In the rows, 128 means zero.
Known rows, with every step that occurs
tigar > mudi > gisu > bamafad > nivi > pemit: [159 138 132 130 129 180 152 130  93 176 175  77 114 126  85 118 148  99
  86]
gisu > bamafad > nivi > pemit > fefubi > mudi: [113 118  95 152 150 152 169 134  72 131 124 125 118 111 108  95 157  90
 122]
fefubi > pemit > nivi > bamafad > gisu > mudi: [ 87  88 119 135 132 150 151 145  71 110 135 105 135 140  96 115 130  68
 173]
nivi > bamafad > gisu: [119  80 149 125 133 169 112 115  99 111 151 154 138 101 111 143 132  85
 161]
sogeb > mudi > fefubi > pemit > nivi > bamafad > gisu: [128  93 157 139 153 215 162  99 108 119 151 104 167 127  41 126 125  40
 107]
mudi > gisu > bamafad > nivi: [140 132 109 172 166 172 149 130 134 170 157 102 133 153  68 145 155 111
 122]
gisu > mudi > fefubi > pemit > nivi: [116 119 120 157 153 122 122 144  81 168 143  55 149 161  53 129 146  89
 135]
bamafad > gisu > mudi: [139 118 123 154 145 119  98 135  86 127 129 118 112 132  89 141 165  99
 167]
bamafad > nivi > pemit > fefubi: [114  97 131 108 160 171 112 127  47 134 111 170 126  95 128 153 164 119
 132]
pemit > nivi > bamafad: [ 85 110 150 114 154 146 122  98  95 158 123 136 156 122 100 131 144 117
 137]
tigar > mudi: [142 137 165 109 122 119  97 113  87 172 130  57 104  88  89 129 140 158
 104]
pemit > nivi > bamafad > gisu > mudi: [102 118 125 126 155 148 133 123  90 137 121 154 155 139 101 122 165  86
 153]
tigar > mudi > fefubi > pemit > nivi > bamafad > gisu: [140  90 151 105 128 190 149 150  82 164 154  81 163  99  84 115 120  81
  97]
gisu > bamafad: [111 122 131 163 142 123 117  94 107 165 142  75 124 133  74 108 135 119
 150]
pemit > fefubi > mudi: [123 120 113 143 136 110 125 147  87 136  89  97 138  81  94 136 166 133
 118]
pemit > fefubi > mudi > tigar: [149 116 124 154 164 139 114 171  81 171  98 109 128  83  92 127 174 117
 103]
fefubi > mudi > gisu > bamafad > nivi > pemit: [140 120  98 180 140 152 176 148 107 132 174  93 104 137  82 129 147  64
 107]
tigar > mudi > vonezaf: [149 137 179 112 123 135  74 133 108 189 142  84 115 111  69 126 149 124
  73]
tigar > mudi > fefubi > pemit > nivi: [137 115 154 115 135 150 129 141  80 196 139  37 147 106  67 123 126 123
  86]
bamafad > nivi > pemit > fefubi > mudi > vonezaf: [125 104 126 126 154 163 120 164  69 130 118 174 120 103 110 139 170  81
  92]
pemit > fefubi: [119 112 133 124 146 133  92 122  80 158  91 117 158  91  97 149 166 148
 138]

Rows
[101  94 142 117 157 167 131 115  92 142 118 168 161 116 112 136 150  97
 148]	pemit > nivi > bamafad > gisu
[ 86  65 136 126 135 170 148 138  74 116 132 119 144 118 107 128 114  79
 168]	fefubi > pemit > nivi > bamafad > gisu
[148 121 119 174 132 118 134 151 125 140 153  67 115 118  67 165 150 104
 109]	fefubi > mudi > gisu
[136 115  99 152 156 194 152 137  94 161 150 132 159 138  88 138 168  84
 120]	mudi > gisu > bamafad > nivi > pemit > fefubi
[135 112 106 162 174 177 157 155  66 162 130 136 109 113 107  87 162  75
 109]	gisu > bamafad > nivi > pemit > fefubi > mudi > tigar
[128  76 147 150 140 150 103 135  89 157 165  55 143 120  61 152 110  94
 136]	mudi > fefubi > pemit
[160 140 116 120 131 191 158 142  84 179 146  93 144 111  91 115 166 106
  80]	tigar > mudi > gisu > bamafad > nivi > pemit > fefubi
[143 101 141 145 156 172 105 146  90 137 162 149 122 129  98 118 156  57
 152]	nivi > bamafad > gisu > mudi > tigar
[160 113 124 161 159 139  98 143  97 151 148 116 144 137  69 149 166  79
 142]	bamafad > gisu > mudi > fefubi
[127 105 158 102 124 171 143 135  85 177 157  52 160 105  74 111 115  99
  87]	tigar > mudi > fefubi > pemit > nivi > bamafad
[119  94 126 129 119 128 119 134  45 121 123 116 127  84 114 132 155  89
 128]	nivi > pemit > fefubi > mudi
[147 137 143 163 170 122  77 143  84 184 144  90  94 146  72 124 171 104
 136]	gisu > mudi > tigar
[140  96 116 141 119 148 131 149  64 130 143 112 145  99  99 152 163  73
 114]	nivi > pemit > fefubi > mudi > gisu
[165 130 166 116 136 142  96 121  97 199 151  54 140  94  67 136 142 136
  78]	tigar > mudi > fefubi
[104 109 123 143 142 143 135 137  88 152 162  71 162 159  59 117 137  66
 136]	gisu > mudi > fefubi > pemit > nivi > bamafad
[118 117 106 155 151 164 149 151  87 144 132 146 126 129  92  92 163  64
  97]	gisu > bamafad > nivi > pemit > fefubi > mudi > vonezaf
[ 85  90 139 135 142 129 126 130  71 148 115  73 124 127  89 137 121 121
 157]	fefubi > pemit > nivi
[102  75 145 131 147 173 135 130  91 161 159  88 177 129  71 135 114  77
 127]	mudi > fefubi > pemit > nivi > bamafad
[116  61 138 134 151 192 141 145  89 147 154 116 180 123  81 139 118  59
 137]	mudi > fefubi > pemit > nivi > bamafad > gisu
[143 132 100 194 131 122 160 143 136 149 163  50 121 137  56 127 146  89
 111]	fefubi > mudi > gisu > bamafad
[128 110 126 163 137 120 107 143  86 149 165  40 130 150  50 135 135  82
 142]	gisu > mudi > fefubi > pemit
[147  92 118 164 143 144 114 160  83 129 156  85 134 137  68 141 141  63
 157]	bamafad > gisu > mudi > fefubi > pemit
[128  77 126 146 127 171 131 148  92 107 181 105 150 132  78 126 126  37
 159]	nivi > bamafad > gisu > mudi > fefubi > pemit
[139 100 132 141 143 166 114 132 105 128 171 136 160 131  80 133 150  55
 145]	nivi > bamafad > gisu > mudi > fefubi
[163 114 135 165 174 146  87 159  81 161 137 131 102 134  89 133 172  82
 152]	bamafad > gisu > mudi > tigar
[135 105  99 159 118 153 154 142  73 139 153  96 150 114  89 119 160  59
 117]	nivi > pemit > fefubi > mudi > gisu > bamafad
[134 100 113 158 159 147 130 161  78 150 135 101 153 148  70 135 154  68
 150]	bamafad > gisu > mudi > fefubi > pemit > nivi
[146 123 101 156 137 134 137 164 108 145 110  92 157  97  77 160 175 116
 103]	pemit > fefubi > mudi > gisu
